What can hang from each mark
bogod: pekob vebaveg
desum: pekob zesef
pepa: vebaveg
pekob: bogod desum
vite: vebaveg
vebaveg: bogod desum pepa vite

Every row comes from one small tree of marks. Brackets hold a mark, then the marks that hang from it, in alphabetical order. Every link used is in the known rows. Which tree was each row made from?
In the rows, 128 means zero.
Known rows
[desum [pekob [bogod vebaveg]] zesef]: [137 174 127 130  70 170 144 112 112  99 143  98 122  87 107 109  91 115
 124 124 152  99 132]
[pekob desum]: [154 158  95  96 129 155 149 142 120  84 124 140 168 162 120 143  92 114
 110 134 132 100 120]
[vebaveg desum vite]: [104 167 131  60 155 142 125 143 121  72 103 132 166 128 100 138 114  93
 135 150  95 121 146]
[bogod [pekob desum] vebaveg]: [129 195  84 106  87 162 149 134 106  70 127 115 213 172 133 150  95  99
 114 138  98  88 136]
[bogod [pekob [desum zesef]]]: [178 166 100 112 102 158 165 156 101  85 125 113 172 151 110 140 101 102
  99 121 146  88 125]
[pepa [vebaveg [desum [pekob bogod]] vite]]: [128 175 149  85 133 149 122 125 114  89 100 139 108 123  93 126 104  95
 157 152 126 114 136]
[bogod [vebaveg desum]]: [105 162 115  88 121 145 131 115 120  71 120 125 200 116 120 137 102  97
 135 151  88 113 137]
[vite vebaveg]: [121 156 119 100 137 138 148 147 112  89 124 135 143 131  96 123  91 122
 105 115 123  99 135]
[desum zesef]: [157 139 120 106 124 150 143 136 111  95 124 119 142 115 102 120 104 111
 103 116 149 100 126]
[pepa [vebaveg bogod [desum zesef] vite]]: [166 145 150  76 158 139 110 120 127  82  95 135 154  80 100 108  98  86
 133 160 160 112 129]
[bogod pekob [vebaveg desum]]: [ 98 181 110  98 101 150 139 127 105  65 110 106 212 137 119 147 114  81
 135 144  66 102 145]
[pekob [bogod [vebaveg pepa]] desum]: [157 193  84 105 101 196 117  88 103  76 129 127 208 143 132 137  94 149
 137 141 141  88 152]
[vebaveg [bogod pekob] vite]: [104 191 113  85 125 161 123 144 118  69  94  93 166 146 112 129 104  82
 117 133 102  93 142]
[desum pekob]: [121 157 116 104 107 152 159 147 122  94 121 120 115 142 103 139  99  95
 120 125 120 117 123]
[vite [vebaveg [bogod pekob] pepa]]: [138 177 102 105 117 168 138 135 104  73 103 106 185 126 100 130  97 119
 121 113 130  93 153]
[desum pekob zesef]: [156 146 128 113 100 151 166 151 119 102 129 115 110 108  93 125  99  98
 111 119 155 115 122]
[vite [vebaveg [bogod pekob] desum]]: [117 164 121 100 125 139 152 149 117  72 106 106 170 102  99 130  94  87
 126 129  99 100 133]
[vebaveg bogod desum pepa vite]: [127 171 122  57 152 169 107 118 126  64  90 125 196 104 107 137 110 103
 150 158 122 122 155]
[bogod [pekob desum]]: [147 177  89 103 110 159 158 154 104  77 116 119 181 185 120 152 102  99
 110 127 109  89 126]

Which tree is each row?
[105 212 113  82 118 191  88  91 101  73 111 116 191 129 116 124 108 139
 142 140 120  95 175] => [pekob [bogod [vebaveg pepa vite]]]
[121 170 110 114 117 147 149 149 112  79 113 101 155 127 103 123  88  99
 106 114 114  86 133] => [vite [vebaveg [bogod pekob]]]
[110 195 133  79 106 149 131 140 105  65 113 103 202 105 104 129 116  86
 129 148 100 108 158] => [bogod pekob [vebaveg [desum zesef] vite]]
[159 162 134  66 146 169 111 120 122  71  98 118 189  70  97 122 111 110
 143 152 159 121 153] => [vebaveg bogod [desum zesef] pepa vite]
[187 165  99 116  98 166 156 145 116  81 122 101 174 124 117 130  90  95
 104 129 158  85 116] => [vebaveg [bogod [pekob [desum zesef]]]]
[179 189  88 108  80 182 145 123  93  73 127 117 231 139 122 146 102 123
 118 136 147  93 153] => [bogod [pekob [desum zesef]] [vebaveg pepa]]
[144 158 127  91 120 156 157 141 128  80 113 133 153  78  88 136  87 107
 149 143 140 132 141] => [vite [vebaveg bogod [desum pekob] pepa]]
[152 206  92  75 121 188 125 140 113  62  96 112 210 160 120 149 102 106
 129 147 131  96 152] => [vebaveg [bogod [pekob desum]] pepa vite]
[147 202  76 100  91 183 139 121  96  64 117 121 241 175 132 159 104 117
 127 143 113  93 156] => [bogod [pekob desum] [vebaveg pepa]]
[175 140 132  93 137 157 140 126 117  81 116 127 179  52  87 116  93 125
 131 133 169 116 146] => [vite [vebaveg bogod [desum zesef] pepa]]
[134 173 136  82 125 153 132 147 117  69  98  91 171  90  99 125 111  73
 127 142 123 106 140] => [vebaveg [bogod pekob] [desum zesef] vite]
[103 198 129  61 110 167 127 126 119  68 110 136 193 110 103 151 108 101
 160 167 105 139 169] => [bogod [vebaveg [desum pekob] pepa vite]]
[ 97 211 114  64 116 171 112 123  98  52  96 114 240 140 110 154 124 100
 152 157  76 114 178] => [bogod pekob [vebaveg desum pepa vite]]
[212 156 106 122 114 156 145 130 113  86 108 119 168 137 120 124  86  95
 108 138 173  79 111] => [pepa [vebaveg [bogod [pekob [desum zesef]]]]]
[143 174  90 106 113 183 129 119 106  71  95  95 194 146 116 142 110 102
 127 126 120  92 144] => [vebaveg [bogod pekob] pepa]
[172 153 130 107  98 178 146 117 104  95 120 112 136  79  87 129 112 121
 154 127 165 120 144] => [vebaveg [desum [pekob bogod] zesef] pepa]
[122 177 106  95 114 182 109  81 102  71 114 119 210 107 118 135 112 128
 158 146 111 105 160] => [pekob [bogod [vebaveg desum pepa]]]
[121 196 104  78 127 180 113 130 109  64  85  98 193 146 109 137 113  98
 131 136 116  97 161] => [vebaveg [bogod pekob] pepa vite]
[179 141 129 112 127 141 136 121 112  81  94 109 167 101 105 121 107  73
 131 141 143  94 120] => [pepa [vebaveg [bogod pekob] [desum zesef]]]
[139 165 128  81 159 147 101 117 128  80  92 135 147 132 116 115  94  93
 124 150 140  97 132] => [pepa [vebaveg bogod vite]]
[136 153 122  80 148 151 142 134 106  77 111 147 185 111  87 140 106 129
 136 132 121 121 157] => [vite [vebaveg desum pepa]]
